Each row was made from one small tree. Brackets hold a mark, then the marks that hang from it, in the order of their numbers. Every link used is in the known rows. Write each row's tree.
Known rows
(Z556 Z335 Z631): [-13.2  11.2  31.2 -16.2  -6.3  13.3  20.9   3.0  -5.1 -14.1  30.0  18.7
 -19.5  -8.4  -6.9  18.7   3.2  -9.3]
(Z556 Z276 (Z335 (Z781 Z204)) (Z631 Z509)): [ -6.1  12.3  42.3 -15.5 -11.8   9.7  23.1  12.0  -6.2  -3.1  34.8  19.4
 -13.2  11.4   1.5  18.5  23.6 -10.3]
(Z204 (Z509 (Z631 Z781)) Z556): [ 13.9  22.6 -35.0  -5.9  -0.3  -4.9  20.8 -10.4 -29.3 -20.2   0.3  -1.8
  -0.7  -8.7  -9.1   2.7  64.1   7.0]
(Z556 (Z335 (Z781 Z204 Z276)) (Z631 Z509)): [ -3.1  18.8  46.1 -11.2 -17.7   8.7  19.5   1.3  -2.5  -9.7  33.7  24.9
 -18.0  19.6  -4.6  17.0  20.2  -9.1]
(Z335 Z781): [ 23.0  19.2  -4.0  -8.3  18.2  -8.3   1.4  -3.8 -19.1  -2.1  29.2   2.4
   5.9   7.3  -7.3  -6.1 -27.1   5.5]
(Z335 (Z781 (Z204 (Z556 Z631)) Z276)): [ 12.4   9.8  29.3 -10.0  -3.7  -7.1  16.5   5.1   5.2   0.1  30.2  16.2
   4.9  21.9  14.3  -8.2  12.6   3.0]
(Z276 (Z781 (Z204 Z509 (Z556 Z335)))): [-18.8  14.0  -2.4  -2.5 -20.1  -3.0  15.7  14.6  -1.1 -17.0  -2.6  -4.7
  -6.2   2.5   2.2  24.5  26.2  12.3]
(Z631 Z509 (Z781 (Z204 Z556) Z276)): [  5.6  33.2  16.5 -12.4 -24.8  -5.2  13.0  -7.6  -3.3 -25.7 -19.9   8.3
 -15.0  28.9 -15.1  -5.3  63.3   0.1]
(Z204 Z509 (Z556 (Z276 Z781) Z631)): [-15.1  16.1 -11.0  -6.3  10.6   0.1  33.7  15.6  -3.5  -7.3   9.7   0.9
   0.8 -18.8  10.6  27.6  70.1  -1.6]
(Z781 (Z204 Z509 Z556) Z276): [  2.8   4.1  17.0 -13.4 -21.2 -10.6  25.0  14.8  28.1  -0.5  -4.4  14.0
   0.4  25.8   8.5  15.3  64.1   4.0]
(Z556 Z631): [ -6.3  20.4  19.8 -17.1   0.4  -1.2  18.4   0.6   5.5  -7.4  11.6  13.1
  -9.0  -6.1  -4.2  -3.5   3.3 -15.5]
(Z556 (Z276 (Z781 Z204)) (Z631 Z509)): [-20.1  24.9  29.9 -16.1 -20.5  -3.3  26.7  17.7  14.6  -6.8  -4.2   5.5
 -14.8   3.1   7.4   9.8  32.1 -18.9]
(Z204 (Z509 Z631) (Z556 Z276 (Z335 Z781))): [ 18.1   6.3 -21.7  -6.4   2.9   2.6  27.2   2.0 -31.4  -8.4  31.6   2.8
   0.7  -9.4   3.3  22.9  54.2  10.7]
(Z335 (Z781 (Z204 Z556) Z276)): [18.9  8.5 21.7 -9.4 -3.4 -9.3 12.8  4.5  2.7  0.0 27.4 12.4  6.7 24.2
 11.5 -7.4  7.6  8.3]
(Z276 (Z781 (Z204 (Z509 Z631)))): [ -9.9  20.9  -7.0  -6.4 -25.1 -11.4  12.5  12.1   1.6 -14.0 -11.9  -7.9
  -8.7   7.2  -1.7  14.2  13.0   2.5]
(Z509 (Z631 (Z781 (Z204 Z556) Z276))): [ 19.7  19.6   7.5 -18.6 -31.2  -7.3  18.9 -10.7 -12.6 -23.3  -1.2   6.2
 -15.3   9.8  -0.3 -22.4  28.8  -4.2]

Which tree is each row?
[-18.0  25.3  17.5 -16.0  -5.1   0.2  17.1   3.7  -2.2 -16.8  -0.9  11.2
 -10.6   4.7  -9.1  -1.8  37.7 -13.2] => (Z556 (Z631 (Z781 (Z204 Z509))))
[-13.3  15.2  -4.1  -3.0 -27.6  -4.2  17.7  10.4  -5.4 -18.8  -2.5  -4.9
  -8.8   1.8   3.6  18.1  26.8  10.2] => (Z276 (Z781 (Z204 (Z509 Z631) (Z556 Z335))))
[ 20.1  21.2   8.3 -20.6 -31.3  -8.7  15.7  -8.8 -10.1 -21.4  -3.2   5.3
 -18.0  12.8  -4.6 -19.7  19.2  -8.1] => (Z509 (Z631 (Z781 Z204 Z276)))
[ 12.1  -0.6  12.3 -15.6  -6.1   3.3  16.9  15.4 -15.9  -0.9  35.5   7.0
  -5.6   9.6   1.9  24.0   9.1   5.0] => (Z556 Z276 (Z335 (Z781 (Z204 (Z509 Z631)))))
[-16.4  17.2  -6.0  -2.8 -17.8  -8.1  15.0  13.9   2.8 -14.5  -9.2  -6.7
  -2.7   3.5   3.3  17.0  26.4  10.1] => (Z276 (Z781 (Z204 Z509 Z556)))
[ -9.5   1.4  33.3 -13.6 -25.3  -0.3  31.8  16.8  26.2  -4.0   9.0  21.7
  -7.4  21.5  11.2  25.1  71.8  -0.3] => (Z781 (Z204 Z509 (Z556 Z335 Z631)) Z276)
[-23.4   6.7  43.6 -23.6 -11.9  16.2  27.7  18.0  -6.0 -17.4  24.0  15.9
 -21.9  -1.8   3.1  19.5  37.0 -11.5] => (Z556 Z276 Z335 (Z631 (Z781 Z204)))
[ 25.6  25.7  -0.2 -20.3 -18.6  -6.8  16.1 -12.6 -18.0 -23.7   3.1   2.6
 -20.2   2.3  -7.5 -15.4  12.9  -9.9] => (Z509 (Z631 (Z781 Z276)))
[ -8.8  22.3  28.8 -13.2 -13.7  11.5  18.6  -4.4  -7.9 -16.3  19.1  18.9
 -22.7   0.2 -17.3  19.1  16.1 -11.3] => (Z556 Z335 (Z631 Z509))
[ -6.9  17.9 -13.9  -5.4  11.4  -1.0  26.0   1.4  -6.2  -8.2   8.4   8.1
   4.2 -12.0  -2.5  15.4  63.7   0.5] => (Z204 Z509 (Z556 Z631))
[  4.6   4.5  -3.4 -12.6 -25.2 -11.4  20.9   8.4   4.8  -1.9  -7.6   5.1
   5.7  13.9   4.3  -2.2  53.2   5.8] => (Z781 (Z204 (Z509 Z631) (Z556 Z276)))
[ -7.1  39.8  14.9 -14.4  -3.5   1.1  14.4  -9.6 -11.5 -22.3  -3.3  10.1
 -17.5   2.0 -19.3  -5.8  31.4 -17.2] => (Z556 (Z631 Z509 Z781))
[ -6.4   9.7  10.7 -17.3 -11.6  -7.8  17.7  23.1  10.3  -4.3  -1.3  -5.1
  -6.2   1.4   9.3  12.7   4.2  -1.5] => (Z556 (Z276 (Z781 Z204)))
